What can hang from each mark:
lupere: lezi
fonu: lezi tufe
talit: fonu nema
nifufi: lezi
nema: lezi
kebov: bovisaf
lezi: fonu kebov lupere sedetok

Known rows, with every way that one mark hangs from another:
(talit (fonu (lezi lupere sedetok) tufe)): [ 28.0  -7.7  -2.1  -9.7  12.5 -35.0  16.9   6.9 -10.4  -9.4  10.4 -35.5
  31.6 -57.4 -11.3  12.9  21.5  -3.2]
(talit (fonu lezi)): [ 14.8  -9.9   0.9  -5.4  -0.2 -41.0  19.8   6.7  -3.9 -13.4  12.0  -4.6
  15.1 -35.6  -2.9  -2.7  12.0 -15.7]
(lupere (lezi (kebov bovisaf) sedetok)): [ 29.1  14.2   0.9  13.0  24.3 -53.1   7.2  -1.4  -5.2 -21.5  16.3 -26.6
  29.1  -4.4  -4.3  20.7  12.8 -16.2]
(nema lezi): [ 10.3  10.3  -4.5   7.0   6.9 -15.5  30.3  24.7 -30.5   2.9   5.3 -21.2
  -0.9  -2.5   2.2   8.1  -2.6  -7.7]
(fonu (lezi kebov lupere) tufe): [ 15.8  -7.5  -0.3  -6.5  22.9  -9.0   6.2   8.5  20.1 -11.6   8.2 -43.2
  36.3 -58.5 -16.0  17.9  12.8  21.7]
(talit fonu (nema lezi)): [ 22.4  18.7 -17.6  35.2 -14.3 -36.7  19.1  23.3 -35.6  -5.6  12.7   7.0
  -6.3 -29.8  -4.4  -2.5   5.9 -22.9]
(nifufi (lezi kebov sedetok)): [ 29.4  13.3   2.9   6.5  35.9 -28.9  -8.8   5.2  -6.5  -5.5  12.2 -21.9
  -1.5 -17.8   6.4  -6.7  27.2 -15.3]
(nema (lezi fonu lupere sedetok)): [ 55.4  36.2  -3.2  -7.0  24.4 -39.9  17.0  17.8 -39.7   4.0   4.2 -66.8
  26.6  11.9  -3.9  30.2   0.2  -4.7]
(nema (lezi kebov sedetok)): [ 31.2  23.5 -13.0   9.5  24.4 -49.8   3.4  23.1 -33.0   0.4  10.4 -35.3
   4.8 -20.5   3.5  13.7  -3.2 -15.6]
(talit (fonu lezi tufe) nema): [  9.1  -4.5 -13.4  19.6  -9.5 -16.4  17.8  11.9  -4.0 -14.3  11.6   3.3
   8.3 -57.8 -18.0  -0.8  21.3  -6.9]
(lezi (fonu tufe) kebov sedetok): [ 45.1  23.8  -6.6 -14.3  48.9 -58.8 -28.0   0.7 -23.7 -10.0  11.8 -48.9
  34.0 -30.4  -3.1  27.8  18.4   3.7]
(nifufi (lezi lupere sedetok)): [ 41.8  17.5  12.0   0.9  28.9  -8.6   8.2   4.3 -12.0  -0.5   7.6 -40.5
  10.8   3.3   1.3   0.2  28.4  -9.0]
(lupere (lezi kebov)): [ 16.1   4.4   4.8  22.5  15.6 -36.7   5.3   2.4   7.8 -24.3  13.3 -17.8
  17.3 -15.0  -2.9  11.8  10.8  -5.3]
(lezi fonu kebov lupere sedetok): [ 81.6  48.4   2.2 -10.5  44.4 -77.1 -35.3  -2.0 -21.9 -10.4  13.9 -65.1
  50.0  -2.6  -0.3  31.3   7.0  -1.0]
(talit (fonu lezi tufe)): [  4.8 -20.0  -2.4  -7.6   5.4 -25.0  23.6   8.4  -5.4 -11.2  10.0 -13.4
  18.5 -59.5  -8.8   4.5  20.4  -1.9]
(fonu tufe): [ -6.6 -11.0   2.7  -3.7  16.2  12.2  17.7  10.2 -16.6  -3.6   6.0 -13.0
  13.8 -30.5  -4.4  10.4  20.1  13.9]
(nifufi lezi): [  8.5  -0.2  11.5   4.3  18.6   5.5  18.3   7.0  -4.2  -3.0   6.9  -7.9
  -6.9   0.7   5.2 -12.4  27.5  -7.8]
(nema (lezi (fonu tufe) kebov)): [ 21.4  16.6 -11.6   2.7  25.6 -35.4  10.2  21.9 -28.9  -0.7   6.7 -39.2
  12.8 -26.4  -0.3  22.6   0.1   6.7]
(nifufi (lezi (fonu tufe))): [ 13.3   1.2  10.3  -7.1  29.2   7.0  17.0   3.7  -7.8  -2.7   4.1 -27.4
   4.8  -4.5  -1.0   1.6  35.0   7.0]
(lezi fonu): [ 24.8  16.0   8.7 -15.6  18.5 -26.0   7.2   0.9 -19.0  -8.4   6.5 -19.4
  21.9  20.0   0.8  13.7  10.7   1.1]
(nifufi (lezi (fonu tufe) lupere)): [ 31.7  11.2  14.0  -5.4  30.2   5.9  14.3   3.5  -7.6  -1.6   4.0 -44.5
  18.8  -1.1  -3.3   8.8  32.5  13.0]

Rows:
[ 32.3  35.0 -13.6  20.6   4.3 -21.7  10.6  18.3 -31.6  -3.2   7.1 -18.4
   1.6   8.7  -9.4  11.2   5.4 -14.3] : (talit (nema (lezi fonu sedetok)))
[ 12.4  -9.8  -7.1 -13.6  31.5 -21.0   1.7   7.3  12.2 -11.8   8.8 -41.1
  26.4 -61.2 -16.1  16.2  19.0   7.9] : (fonu (lezi kebov sedetok) tufe)
[ 14.0  -5.8  -1.2 -12.1  22.6 -11.5  15.0   6.6  15.0  -9.6  10.6 -37.2
  43.9 -48.3 -15.7  21.6  11.0  18.9] : (fonu (lezi (kebov bovisaf) lupere) tufe)
[ 30.9  12.0   1.6  17.7  24.9 -50.0  -1.2   1.0   0.4 -23.0  14.0 -32.4
  20.9 -15.0  -4.8  17.1  14.5 -13.4] : (lupere (lezi kebov sedetok))
[ 10.5  -7.8  -8.2 -18.1  31.0 -24.6  10.5   5.3   6.7  -9.8  11.1 -35.2
  33.8 -51.0 -15.6  19.6  16.9   4.5] : (fonu (lezi (kebov bovisaf) sedetok) tufe)
[ 36.4  15.3   8.0   0.2  23.9 -39.1  14.4  -4.4  -7.5 -20.5   7.7 -46.6
  29.0  16.1 -10.0  26.4  20.1  -8.6] : (lupere (lezi fonu sedetok))
[ 22.1  29.6 -11.4  24.0  -2.3 -12.8  15.9  19.8 -26.0  -4.0   6.4  -8.1
  -1.4   8.6  -8.2   7.8   3.1  -8.8] : (talit (nema (lezi fonu)))
[ 26.2  25.8 -10.0  -0.8  21.2 -50.2  16.0  18.5 -33.3  -0.4  10.3 -27.2
  18.2   0.8   4.1  21.2  -7.3  -6.2] : (nema (lezi fonu (kebov bovisaf)))
[ 38.2  16.6   8.5   1.6  38.1 -15.7  -5.4   3.6  -2.7  -5.4   8.7 -43.6
  20.5 -20.1   0.3   8.5  28.7  13.3] : (nifufi (lezi (fonu tufe) kebov lupere))
[ 33.1  15.1  10.0  13.5  27.1 -16.3  -4.5   6.7   0.7  -5.6  11.8 -24.3
   8.5 -15.8   6.3  -5.3  21.0  -1.1] : (nifufi (lezi kebov lupere))
[ 72.7  40.8   9.9 -20.8  33.4 -46.2  -7.5  -2.8 -29.1  -5.1   7.4 -66.4
  47.5  24.1  -5.2  31.6  13.1  -1.2] : (lezi fonu lupere sedetok)
[ 29.2   8.1   5.7  -1.0  27.9 -27.7  16.7  -2.6  -8.1 -19.0   6.3 -52.8
  31.3  -1.3 -14.3  30.8  26.6   1.1] : (lupere (lezi (fonu tufe) sedetok))
[ 29.8  19.6  -9.3  -9.9  27.3 -27.3  22.2  19.6 -41.3   4.3   2.8 -55.1
  15.4  -6.7  -5.4  28.0   9.0  -1.4] : (nema (lezi (fonu tufe) sedetok))
[ 24.5  34.8 -15.4  26.2   2.9 -28.7   9.1  18.9 -26.4  -5.6  11.2  -2.8
   5.2   2.7  -5.8  10.0  -1.8 -10.8] : (talit (nema (lezi fonu (kebov bovisaf))))
[ 21.0   5.8   3.3  11.2  26.2 -36.3   4.3  -0.3   4.5 -24.1  10.2 -37.0
  29.1 -19.2  -8.9  25.9  17.7   9.2] : (lupere (lezi (fonu tufe) kebov))
[ 28.0  13.0   5.6  12.5  22.4 -48.1   1.7  -1.6   5.1 -25.5  11.5 -30.7
  26.9  -3.2  -5.0  20.8  12.5  -0.4] : (lupere (lezi fonu kebov))
[ 41.9  27.2  -8.0 -21.2  48.1 -61.8 -14.5  -2.0 -31.8  -7.6  15.3 -40.2
  44.8 -15.9  -2.4  33.3  15.9  -0.4] : (lezi (fonu tufe) (kebov bovisaf) sedetok)
[ 35.5  13.7   0.5   5.6  35.6 -49.2  -3.1  -2.4  -3.3 -22.9  10.8 -51.8
  32.9 -19.4 -10.7  31.3  22.2   1.4] : (lupere (lezi (fonu tufe) kebov sedetok))
[ 25.3  -4.5  -1.4  -9.0   6.4 -50.8  15.0   5.0  -9.5 -12.4  12.4 -14.9
  17.8 -35.8  -4.4   1.0  14.6 -21.3] : (talit (fonu (lezi sedetok)))
[  6.1 -15.0  -1.9 -20.8  23.7  -0.1  21.1   6.9   7.6  -8.0   4.3 -41.9
  24.6 -42.9 -19.3  16.2  23.1   7.1] : (fonu (lezi sedetok) tufe)
[ 20.7  16.1  -3.5 -13.8  34.5 -43.2  -4.1   1.0 -20.8  -9.2  14.2 -18.9
  38.6 -16.1   0.4  25.5  10.4  11.0] : (lezi (fonu tufe) (kebov bovisaf))
[ 12.1   8.6 -21.1  33.3  -9.0 -19.5  23.1  25.0 -36.8  -3.7  10.7  -1.0
  -2.3 -53.0  -9.8   3.8  14.3  -9.0] : (talit (fonu tufe) (nema lezi))
[ 71.0  38.3  -1.4 -12.0  50.1 -60.3 -31.6  -0.2 -23.4  -8.3  11.9 -73.6
  53.6 -26.9  -6.0  37.8  15.5  12.5] : (lezi (fonu tufe) kebov lupere sedetok)
[ 40.6  28.4  -0.2  -1.8  14.7 -26.8  24.1  19.8 -32.5   2.9   3.4 -51.7
  22.7  12.0  -1.9  24.5  -3.6   2.9] : (nema (lezi fonu lupere))
[ 41.5  39.8 -15.1  34.0   5.7 -30.6  -1.7  21.1 -25.9  -4.3  11.2 -21.4
   5.9 -10.2  -7.2   9.5  -0.3 -13.6] : (talit (nema (lezi kebov lupere sedetok)))
